Each row was made from one walk, in order. Every step used is in the known rows, and no mark comes twice. Write each row's walk.
Known rows
d > x > u: [ 1.150  0.854 -1.832  2.861 -0.598  0.599  0.130 -1.572  0.234 -0.297
  0.239  1.788  2.295  3.090  1.958 -0.914  2.605 -1.504  3.606  0.622
  2.007 -3.456  4.063 -0.028  2.846]
w > k > n > g: [-2.428  1.240  4.088 -0.196 -2.604  1.795 -3.616 -3.316 -2.060  3.293
 -3.085 -0.164  1.764 -3.279 -1.761 -0.659  2.917 -1.109  2.476  1.707
  2.747  2.478  0.053  2.251  0.442]
k > w > g: [-0.757  0.521  3.005 -1.438 -0.581  1.240 -0.187 -0.794 -1.716  1.384
 -0.702 -1.253  3.335 -2.831 -0.721  1.217  2.277  0.972 -1.133  2.194
  0.379  1.707 -1.522  0.989  2.822]
h > w: [ 1.314 -1.152  0.252 -0.989  0.432  0.990 -1.736 -1.161  1.178 -0.955
  1.646 -1.419 -2.234  0.598  1.127 -0.186 -0.311 -1.291 -0.711  0.867
 -1.261  2.380  0.787 -1.674  2.241]
g > y > h > w > k > n: [-2.147 -2.109  2.609 -0.513 -2.730  5.524 -2.901 -1.036 -0.559  3.041
  2.270 -2.641 -1.337 -0.236 -0.118 -3.401  1.272 -3.358  0.455  0.483
  0.993  7.384 -0.288 -4.419  2.443]
h > w > g > n: [ 1.727 -3.059  3.051 -3.012 -1.723  2.199 -6.521  0.081  1.560 -0.413
  1.674 -3.268 -2.011 -0.629 -0.360  0.399  0.625 -2.540  0.662  2.903
 -1.169  3.512  0.173 -3.121  3.055]
y > g > n > x > u: [-0.416 -1.334  2.271  1.771 -2.384  1.055 -4.559 -0.653 -1.724  1.379
  1.059 -0.154  0.909  2.908  2.098 -3.089  2.572 -5.344  2.932  2.898
  2.581  1.520  1.320 -2.162  5.449]
h > y: [ 0.702 -1.660 -1.464 -1.857 -0.884  0.799  0.085 -1.262  0.732  0.019
  0.558  0.343 -1.296 -0.428  2.067 -0.286 -2.980  0.109  0.395 -1.121
 -2.224  0.250  0.256 -1.474  1.126]
g > n: [ 1.260 -1.214  0.904 -1.518  0.117  0.491 -3.521  0.136  0.735  0.208
  0.176 -0.707 -1.394  0.356 -0.311  0.441  0.299 -1.785  1.956  0.893
 -0.139  1.091  0.521 -3.585  1.224]
u > x > n > g: [ 1.676  0.857  4.093 -0.867 -0.093  0.469 -3.407 -2.060 -0.131 -0.424
  0.353  0.763  4.591 -0.891  1.028 -1.359  3.699 -2.747  3.018  0.582
  1.330 -0.417  4.559  2.637  4.951]
u > x > n > g > y > h > w: [ 1.024 -2.187  5.267 -1.941 -1.070  5.315 -4.867 -0.192  0.429 -0.534
  5.121 -0.795  2.655  0.049  1.852 -4.689  2.932 -5.345  1.517  2.064
  0.443  4.300  4.389 -2.032  6.631]
y > g > n > x: [-0.085 -1.756  4.692  0.385 -2.908  2.492 -5.214  0.611 -2.133  1.098
  0.511 -0.502 -1.152  1.900  2.398 -1.997  3.195 -3.941  1.764  2.954
  1.686  2.049 -0.359 -1.093  2.490]
k > w: [ 0.100  1.134  1.147 -1.021  1.577  0.693  1.150 -1.920 -1.222  1.086
 -0.425 -0.045  1.575 -1.011  0.478  0.974  1.793  0.467 -0.636  1.095
  0.201  1.749 -0.367 -1.296  3.221]
e > n > g > y > h > w > k: [-4.019 -3.091  4.975 -0.404 -2.970  5.662 -4.650  1.839 -0.838  3.316
  1.074 -2.583 -3.163 -1.865 -1.364 -4.493  1.912 -2.558  2.711  2.880
  1.922  6.866  2.039 -2.446 -0.484]
e > n > x: [-1.574 -1.322  1.484  2.125  0.321  1.285 -2.183  2.523 -2.613  1.471
  1.283 -1.000 -1.453  0.772  1.637  1.048  1.537 -0.116  2.504  0.741
  1.980  2.189  5.139  0.613  1.161]
h > y > g: [ 0.418 -2.358  1.452 -1.982 -2.920  1.711 -0.849 -1.753 -0.022  0.825
 -0.630  0.588 -0.770 -0.330  2.497 -3.620 -1.239 -1.635 -0.478 -0.449
 -1.848 -0.388 -2.389 -0.917  0.793]
e > f > j: [-1.376  4.524 -0.526  1.985 -0.093  0.192  2.180 -0.199 -2.117  2.602
 -2.333  1.433  1.256  1.935 -0.044  1.289 -0.801  4.590 -1.660  0.814
 -2.233 -0.316  1.452  0.039 -0.294]
h > y > g > n > x > d: [-0.186 -4.998  2.001 -2.610 -3.454  2.424 -5.174  1.058  0.215  2.886
  1.035 -0.110 -2.063 -0.816  2.829 -4.679 -1.635 -5.431  2.220  2.133
  0.339  1.359  2.015 -1.301  5.425]
u > x: [ 1.829  1.020  2.644  0.672 -1.659  1.334  0.645  0.207 -0.164 -0.518
  1.003  1.004  2.136  1.364  1.733 -0.528  2.798 -0.053 -0.220 -0.063
 -0.032 -0.753  2.658  1.570  3.072]
y > h > w > g > n: [ 0.358 -2.630  3.940 -3.198 -3.921  4.175 -6.012  2.733  1.540  0.297
  4.196 -3.486 -2.024 -0.070  1.102 -2.357  1.445 -3.677 -0.766  4.318
  0.553  4.812 -0.953 -3.084  2.706]
x > d: [-0.734 -1.621 -1.354 -1.349  0.243 -0.808  0.048  1.629  1.673  1.873
 -0.183  0.298  0.230 -2.278 -1.612 -2.178 -1.727 -1.583  0.175  0.341
  0.714 -1.087  2.162  1.308  1.906]
n > x > d: [-1.730 -1.360 -0.411  0.857 -0.634  0.338 -0.973  2.775 -0.650  1.982
  1.312  0.113  0.003 -0.822  0.681 -1.447 -0.447 -1.965  0.739  1.606
  2.059  0.659  4.045  3.264  3.499]
f > j: [-0.535  3.102 -1.161 -1.289 -0.879  1.134  1.573  0.572 -1.133  2.263
 -0.649  1.202  0.007  1.992 -1.054  0.871 -1.167  2.151 -1.893  1.414
 -1.721  0.550  0.997 -0.101 -1.276]
d > x: [ 1.550  0.492  0.822  1.620 -1.025  2.087 -0.432 -0.375 -0.264 -0.614
 -0.089  1.308  0.414  2.036  2.213  0.055  3.307 -0.012  2.349  0.650
  1.212 -2.720  2.366  1.052 -0.095]
u > x > n: [ 2.756  0.333  1.555  0.003  0.738 -0.553 -1.295 -1.467  0.898 -0.556
  0.973 -0.350  3.607  1.032  1.892 -0.891  2.933 -2.330  2.307 -1.960
  0.490 -0.184  4.317  0.575  5.233]
g > y > h > w > k > n > x > d: [-3.913 -3.579  2.282  0.394 -3.354  5.799 -3.946  1.581 -0.977  5.052
  3.662 -2.533 -1.309 -0.900  0.632 -4.951  0.770 -5.315  1.195  2.274
  2.929  7.981  3.684 -1.169  5.943]

Write each row's walk
[-1.804 -2.210  4.436 -1.218 -1.268  4.554 -5.469 -4.111 -1.667  2.362
 -0.871 -1.397 -0.216 -2.639 -2.432 -1.177  0.933 -2.511  2.409  1.666
  0.269  5.843  0.992 -2.363  2.507]
h > w > k > n > g > y
[ 0.911 -1.962  2.313 -0.027  1.359  2.961 -4.749 -2.370 -0.853 -0.417
 -0.326  1.159  3.139 -0.106 -0.302 -0.950  2.487 -2.949  6.450  0.528
  1.276 -1.302  4.341 -0.691  1.602]
d > x > n > g > y
[ 0.339 -3.159  0.713  0.003 -3.178  1.901 -4.577 -1.724 -1.147  1.418
  1.489  0.183 -0.399  2.407  4.130 -3.421 -0.547 -5.308  3.184  1.897
  0.413  1.679  1.581 -3.608  6.498]
h > y > g > n > x > u
[ 1.105 -1.530  4.188 -0.924  0.910  2.145 -3.671 -1.554 -0.771 -0.336
  0.945  0.821  4.951 -0.940 -0.805 -1.678  2.106 -2.959  3.689 -0.179
 -0.018  0.481  4.543 -0.303  4.775]
u > x > n > g > y
[-0.701 -1.258  6.080 -0.441 -3.486  4.957 -4.801 -0.959  0.530  1.443
  2.169 -1.954  1.704 -0.211  0.993 -5.607  4.601 -5.210  3.017  1.481
  1.769  6.117  3.218 -0.669  5.134]
u > x > n > g > y > h > w > k
[-0.609 -2.481  4.709 -0.897 -4.794  5.294 -6.992  3.770 -0.722  0.441
  5.586 -3.543 -2.412  1.069  3.404 -1.650  2.776 -4.110 -0.097  5.495
  1.991  6.360  0.989 -1.180  4.283]
y > h > w > g > n > x
[ 0.794 -1.921  3.750 -1.760 -2.012  1.462 -4.313 -0.538  0.124  0.958
 -0.944 -0.516 -0.912  0.389  0.293 -2.703  2.049 -3.496  1.028  1.661
  0.359  0.564 -2.234 -2.971  0.865]
y > g > n
[ 0.594 -3.375  3.229 -1.437 -3.727  3.347 -5.220 -0.583 -1.550  1.071
  1.151 -0.324 -2.296  1.379  4.423 -2.522  0.207 -3.780  2.154  1.755
 -0.489  2.338 -0.033 -2.547  3.616]
h > y > g > n > x
[-0.737 -3.088  2.695 -2.630  0.528  3.975 -5.598 -0.328  0.554 -0.098
  3.920 -1.893  0.504 -1.303  0.133 -4.158 -0.063 -5.333  1.819  2.133
  0.566  5.067  1.662 -3.580  3.582]
x > n > g > y > h > w
[-0.723 -2.914  1.090 -1.175 -0.974  4.830 -1.548  1.880  0.458 -0.109
  4.687 -1.510 -2.044  1.117  0.914 -3.355 -0.747 -2.624 -1.343  1.511
 -0.995  4.657 -0.186 -4.616  1.706]
g > y > h > w
[-2.396  0.497  5.272 -1.297 -4.592  4.813 -4.879 -1.852 -0.836  3.002
  1.103 -1.770 -0.538 -2.250  0.906 -3.501  3.688 -3.525  0.257  3.935
  3.201  6.138 -0.061  0.541  2.208]
y > h > w > k > n > g
[-2.521 -2.022  1.978  0.327 -3.309  4.553 -1.320  1.076  0.667  1.742
  1.867 -2.664 -3.031  0.826  0.022 -4.342  0.865 -2.564  0.164  0.772
  0.402  6.559 -1.421 -3.292  0.195]
g > y > h > w > k
[-2.671 -1.204  3.830 -1.612 -1.841  5.006 -0.074  2.143 -2.401  2.230
  2.507 -1.349  3.553 -2.200 -1.073 -2.123  1.675 -0.330 -1.742  2.758
  0.807  4.033 -2.532 -2.011  2.404]
k > w > g > y > h
[-2.407 -2.301  3.634 -1.075 -1.892  3.628 -5.467 -1.248  0.662  1.825
  1.155 -2.930 -0.506 -1.617 -0.611 -4.980  1.760 -5.329  3.269  1.592
  1.823  6.801  0.477 -2.155  2.029]
x > n > g > y > h > w > k
[-4.367 -0.593  5.027 -0.396 -3.878  5.550 -3.360 -0.440 -2.767  4.025
  0.109 -0.190  2.003 -2.855 -2.080 -3.691  2.336 -2.465  1.822  2.280
  3.030  4.871 -0.831 -0.622 -0.057]
w > k > n > g > y > h
[ 0.879 -2.576  3.548 -1.133 -0.478  5.912 -6.060 -0.879  0.366 -0.653
  3.763 -0.417  0.845  0.858  2.265 -3.930  3.234 -5.453  4.193  2.807
  1.712  2.353  4.140 -2.516  3.523]
d > x > n > g > y > h > w
[-3.115 -1.815  3.561  1.743 -3.562  6.667 -3.812  0.033 -2.915  3.158
  3.753 -2.778 -1.525  1.252  2.176 -2.761  2.526 -3.660  1.080  1.862
  2.292  9.112  1.550 -2.333  4.133]
g > y > h > w > k > n > x
[-1.393 -2.536  4.491 -2.794 -1.105  6.902 -5.200 -0.598 -1.725  1.174
  4.530 -0.418  0.648 -1.812 -0.098 -2.957  0.312 -3.819 -0.436  3.672
  0.529  5.345  1.120 -3.825  3.662]
k > n > g > y > h > w
[ 1.489  0.313  2.264 -0.023  0.433  1.136 -4.506 -2.634 -0.091 -0.490
 -0.801  1.037  2.883 -0.245  1.335 -0.683  4.133 -2.796  5.565  1.312
  2.625 -2.358  4.252  2.268  1.784]
d > x > n > g
[-0.186 -3.994  2.130 -1.602 -0.802  3.415 -3.170  0.334 -0.002 -0.442
  2.004 -2.405 -0.266 -1.066 -1.931 -0.355 -1.363 -0.985 -0.478  1.168
 -2.391  3.399 -0.358 -2.250  1.802]
h > w > g > y
[ 0.317 -1.114  1.793  0.681 -0.928  1.675 -4.434  1.068 -1.473  0.360
  1.690 -0.798 -1.752  1.846  1.889  1.104  1.544 -2.239  2.604  2.282
  1.255  2.753  2.378 -1.783  2.828]
g > n > x
[-0.704  0.139  1.596  1.373 -0.228  2.183 -2.543 -0.976 -3.482  1.373
  1.885 -0.120  1.471  0.492  2.026  1.571  1.607 -1.218  0.803  1.024
  1.843  2.469  2.995  0.808  3.938]
k > n > x
[ 1.509 -3.602  2.407 -3.529 -2.858  2.242 -4.273 -1.720  0.712  0.883
 -0.296 -0.067 -2.092  0.035  2.169 -3.262 -1.016 -3.396  1.470  0.461
 -1.876  0.749 -1.939 -4.511  1.955]
h > y > g > n
[-2.829 -2.520  2.631 -0.694 -3.319  4.407 -1.069  4.046 -1.211  1.079
  2.930 -1.048  1.874 -1.128 -1.568 -2.904 -0.087 -0.820 -1.133  1.641
  0.493  2.255 -2.179 -0.658 -0.740]
w > g > y > h
